Each row comes from the steps of one path. Every step used is in the known rows, and no mark comes twice. Write the path behind each row, first mark first.
In the rows, zero is written as 100.
Known rows:
X/B/N/S: 108; 85; 97; 101; 107; 92; 89; 107; 93; 99; 97; 109; 101; 109; 113; 100; 74; 121; 108; 102; 111; 94; 93; 94; 106
L/S/N/U: 101; 90; 108; 109; 107; 86; 108; 96; 91; 102; 106; 101; 82; 103; 112; 113; 107; 117; 93; 127; 76; 94; 99; 92; 118
G/B/X/A/N: 83; 98; 106; 81; 116; 94; 89; 100; 103; 119; 98; 89; 85; 129; 92; 96; 89; 121; 102; 89; 109; 88; 107; 95; 98
A/X: 84; 93; 107; 90; 110; 93; 91; 100; 96; 115; 84; 108; 89; 93; 86; 102; 93; 116; 109; 108; 99; 92; 104; 95; 112
L/U: 82; 89; 104; 111; 106; 84; 91; 100; 93; 105; 97; 89; 88; 91; 105; 97; 96; 109; 102; 117; 89; 85; 95; 95; 110
B/N: 73; 96; 97; 91; 104; 82; 86; 105; 95; 113; 98; 112; 98; 101; 134; 99; 100; 110; 109; 125; 107; 88; 97; 100; 107
X/A: 82; 98; 105; 79; 111; 88; 92; 101; 97; 109; 92; 110; 85; 95; 117; 96; 98; 112; 113; 102; 101; 90; 102; 99; 107
X/B: 96; 87; 103; 108; 106; 94; 93; 102; 95; 106; 100; 110; 88; 95; 112; 92; 94; 111; 107; 108; 105; 95; 99; 96; 110
X/B/N/U/L/S: 111; 73; 106; 115; 100; 91; 89; 102; 96; 90; 96; 84; 96; 122; 107; 122; 109; 125; 97; 106; 107; 102; 93; 92; 115
U/N/B: 91; 86; 111; 110; 98; 99; 102; 102; 98; 100; 104; 103; 80; 86; 131; 97; 96; 106; 109; 103; 94; 83; 106; 101; 109
B/X/A/N: 76; 96; 106; 75; 115; 89; 90; 98; 99; 112; 85; 94; 86; 124; 111; 98; 101; 116; 111; 90; 106; 90; 110; 95; 96
L/U/N: 87; 85; 111; 116; 106; 92; 104; 99; 92; 97; 93; 78; 80; 90; 103; 99; 88; 112; 101; 111; 82; 83; 96; 95; 110
U/N/B/X/A: 103; 93; 114; 81; 106; 103; 94; 99; 102; 95; 87; 94; 80; 101; 129; 87; 88; 116; 115; 67; 99; 90; 112; 100; 101
S/N/B: 100; 96; 103; 111; 100; 94; 96; 99; 96; 102; 115; 124; 85; 84; 135; 89; 107; 103; 104; 108; 83; 87; 104; 100; 112
X/A/N/S/L/U: 114; 81; 106; 102; 119; 91; 95; 97; 92; 91; 106; 97; 90; 127; 66; 117; 65; 116; 103; 89; 87; 82; 98; 93; 101
G/B/X/A: 93; 101; 108; 71; 113; 96; 87; 100; 102; 115; 93; 86; 86; 111; 99; 89; 74; 123; 104; 85; 107; 93; 102; 97; 104
L/U/N/B/X: 104; 83; 113; 113; 101; 100; 92; 99; 98; 90; 92; 71; 83; 97; 116; 89; 86; 112; 105; 82; 86; 84; 104; 96; 105
L/U/N/B: 100; 83; 110; 127; 100; 97; 97; 101; 96; 91; 102; 92; 81; 86; 118; 93; 97; 106; 106; 98; 84; 81; 101; 99; 110
B/N/U/L/S: 87; 79; 108; 100; 99; 82; 93; 101; 95; 98; 95; 75; 95; 119; 112; 131; 109; 124; 96; 122; 100; 94; 94; 92; 114
B/N/A: 85; 100; 95; 99; 106; 80; 76; 107; 98; 119; 93; 111; 104; 104; 129; 96; 107; 103; 114; 109; 104; 87; 93; 107; 104
B/X/A/N/U/L: 72; 84; 115; 87; 112; 87; 86; 97; 100; 106; 80; 62; 83; 133; 96; 118; 113; 124; 102; 99; 98; 91; 100; 88; 102
N/U: 70; 90; 108; 106; 108; 82; 92; 103; 93; 116; 97; 94; 87; 98; 117; 107; 109; 112; 103; 139; 93; 87; 91; 93; 114
X/B/N/S/L/U: 138; 76; 99; 117; 109; 95; 84; 104; 89; 83; 109; 103; 105; 118; 85; 104; 52; 117; 101; 92; 97; 92; 87; 94; 108
G/B/X/A/N/S: 96; 93; 107; 75; 118; 96; 94; 100; 101; 113; 95; 76; 87; 133; 76; 107; 64; 130; 101; 81; 106; 87; 104; 90; 96
S/N/A/X: 110; 101; 106; 103; 114; 93; 87; 98; 97; 116; 87; 119; 91; 94; 83; 91; 101; 109; 109; 94; 78; 92; 99; 102; 111
U/N: 77; 88; 112; 99; 105; 94; 109; 100; 94; 106; 95; 90; 79; 88; 115; 103; 84; 111; 105; 117; 92; 85; 101; 97; 110
L/S/N/B/X/A: 129; 97; 108; 79; 106; 101; 97; 94; 101; 89; 100; 110; 85; 107; 126; 91; 95; 117; 106; 60; 89; 99; 117; 99; 104
N/S/L/U: 114; 80; 108; 107; 110; 92; 97; 98; 88; 92; 108; 84; 92; 104; 72; 116; 49; 114; 98; 106; 82; 84; 89; 93; 110
N/S: 85; 89; 108; 89; 107; 88; 103; 101; 92; 108; 97; 90; 88; 93; 101; 112; 70; 117; 105; 114; 96; 86; 96; 92; 106

Which path is each row?
73; 95; 102; 90; 114; 87; 94; 100; 98; 113; 96; 112; 85; 114; 111; 103; 112; 110; 111; 105; 104; 86; 107; 97; 101
X/A/N
120; 84; 101; 97; 112; 98; 83; 106; 94; 101; 83; 116; 103; 112; 81; 101; 72; 128; 111; 89; 111; 98; 97; 92; 108
A/X/B/N/S
110; 86; 106; 104; 111; 100; 87; 102; 96; 107; 86; 117; 91; 98; 80; 93; 91; 118; 110; 95; 105; 100; 103; 95; 112
A/X/B
99; 102; 103; 107; 108; 87; 93; 99; 96; 114; 101; 111; 89; 89; 115; 91; 103; 102; 107; 107; 77; 88; 95; 103; 108
S/N/A
104; 77; 108; 113; 107; 94; 73; 105; 97; 100; 80; 97; 99; 118; 84; 110; 110; 127; 104; 106; 106; 101; 90; 91; 117
A/X/B/N/U/L
116; 88; 110; 106; 102; 92; 103; 93; 99; 98; 101; 80; 85; 98; 92; 116; 97; 112; 97; 87; 76; 94; 99; 100; 111
U/L/S/N/A
109; 94; 93; 112; 107; 88; 73; 108; 99; 111; 95; 120; 105; 108; 125; 86; 105; 105; 115; 93; 111; 94; 92; 107; 104
X/B/N/A
114; 88; 101; 91; 108; 94; 93; 105; 94; 107; 121; 100; 102; 118; 85; 116; 41; 120; 96; 112; 102; 85; 89; 98; 109
G/B/N/S/L
153; 90; 105; 115; 113; 103; 92; 97; 99; 99; 92; 123; 92; 105; 70; 94; 96; 117; 105; 66; 86; 104; 106; 101; 113
L/S/N/A/X/B
82; 86; 114; 111; 103; 87; 99; 96; 93; 103; 101; 78; 80; 96; 107; 114; 110; 117; 92; 132; 72; 90; 89; 89; 118
S/N/U/L
105; 93; 105; 97; 104; 91; 113; 94; 93; 100; 108; 106; 83; 94; 112; 106; 92; 114; 96; 109; 82; 94; 106; 96; 113
L/S/N
117; 97; 103; 104; 107; 90; 102; 96; 97; 106; 104; 107; 88; 98; 106; 102; 100; 107; 102; 94; 78; 93; 102; 103; 110
L/S/N/A
128; 87; 113; 101; 107; 98; 97; 93; 100; 99; 87; 88; 88; 102; 61; 118; 95; 119; 99; 74; 77; 97; 104; 98; 113
U/L/S/N/A/X
134; 81; 110; 133; 115; 104; 83; 101; 98; 96; 77; 95; 89; 99; 61; 87; 90; 115; 111; 69; 86; 93; 96; 100; 110
L/U/N/A/X/B
92; 102; 95; 104; 106; 85; 76; 108; 102; 125; 106; 106; 103; 109; 110; 93; 96; 108; 106; 108; 107; 85; 90; 108; 106
G/B/N/A
130; 81; 100; 100; 108; 97; 90; 104; 91; 93; 110; 115; 103; 118; 99; 108; 52; 117; 105; 98; 107; 94; 91; 97; 107
X/B/N/S/L
119; 92; 104; 109; 99; 96; 106; 96; 97; 93; 118; 120; 84; 92; 126; 101; 103; 108; 100; 96; 83; 91; 111; 100; 112
L/S/N/B
118; 83; 110; 109; 94; 99; 107; 94; 99; 85; 114; 93; 81; 93; 113; 115; 102; 113; 95; 88; 81; 93; 108; 97; 113
U/L/S/N/B
123; 90; 104; 112; 114; 98; 77; 103; 100; 113; 81; 118; 96; 100; 74; 89; 98; 111; 116; 80; 103; 98; 99; 102; 108
N/A/X/B
73; 93; 109; 87; 117; 85; 85; 100; 98; 114; 84; 89; 86; 132; 110; 104; 116; 119; 108; 107; 101; 89; 102; 91; 101
B/X/A/N/U
107; 88; 98; 102; 109; 96; 77; 105; 96; 106; 84; 127; 102; 108; 98; 90; 96; 119; 112; 96; 113; 99; 101; 97; 111
A/X/B/N
122; 82; 113; 94; 95; 101; 102; 92; 100; 85; 104; 74; 83; 103; 112; 109; 91; 118; 94; 73; 84; 97; 112; 95; 108
U/L/S/N/B/X
84; 99; 108; 65; 112; 90; 88; 99; 99; 109; 82; 91; 87; 106; 116; 92; 86; 118; 112; 87; 103; 95; 105; 97; 102
B/X/A
126; 85; 111; 116; 113; 106; 89; 102; 100; 105; 78; 107; 88; 98; 74; 91; 89; 114; 115; 75; 96; 96; 100; 103; 109
U/N/A/X/B
91; 80; 112; 92; 99; 91; 107; 95; 97; 98; 98; 70; 83; 99; 95; 125; 89; 119; 96; 102; 98; 93; 104; 94; 111
U/L/S
142; 79; 102; 96; 113; 103; 84; 104; 92; 94; 96; 122; 106; 121; 66; 109; 49; 124; 108; 86; 107; 98; 96; 96; 110
A/X/B/N/S/L
84; 90; 104; 100; 103; 93; 86; 100; 100; 110; 102; 97; 90; 116; 124; 97; 107; 106; 108; 97; 106; 84; 112; 97; 98
A/N/B/X
127; 79; 114; 113; 103; 104; 93; 97; 96; 83; 106; 77; 86; 106; 102; 98; 63; 108; 101; 79; 83; 85; 103; 99; 107
S/L/U/N/B/X
80; 98; 96; 97; 104; 87; 86; 106; 98; 119; 110; 106; 98; 105; 115; 96; 88; 115; 100; 123; 110; 86; 94; 100; 110
G/B/N
87; 77; 115; 104; 102; 87; 103; 97; 96; 99; 97; 65; 83; 107; 94; 132; 104; 122; 94; 119; 92; 93; 96; 90; 116
N/U/L/S
80; 89; 101; 115; 102; 89; 91; 102; 99; 111; 113; 116; 88; 106; 125; 102; 119; 101; 108; 111; 103; 80; 109; 100; 103
A/N/B
103; 85; 106; 112; 108; 90; 91; 98; 91; 98; 111; 95; 91; 100; 89; 105; 74; 106; 100; 113; 85; 85; 93; 97; 112
S/L/U
93; 78; 105; 117; 102; 88; 79; 106; 95; 99; 94; 89; 96; 114; 116; 110; 113; 120; 101; 119; 105; 97; 86; 92; 114
X/B/N/U/L
123; 92; 107; 94; 99; 99; 101; 95; 98; 93; 107; 100; 86; 103; 126; 96; 91; 114; 99; 80; 86; 95; 114; 97; 108
L/S/N/B/X
95; 88; 113; 96; 100; 101; 98; 100; 99; 99; 94; 85; 82; 96; 129; 93; 85; 111; 109; 88; 96; 87; 109; 99; 104
U/N/B/X
104; 85; 102; 113; 112; 92; 72; 108; 94; 108; 83; 121; 102; 117; 98; 96; 112; 122; 109; 114; 108; 100; 93; 93; 116
A/X/B/N/U
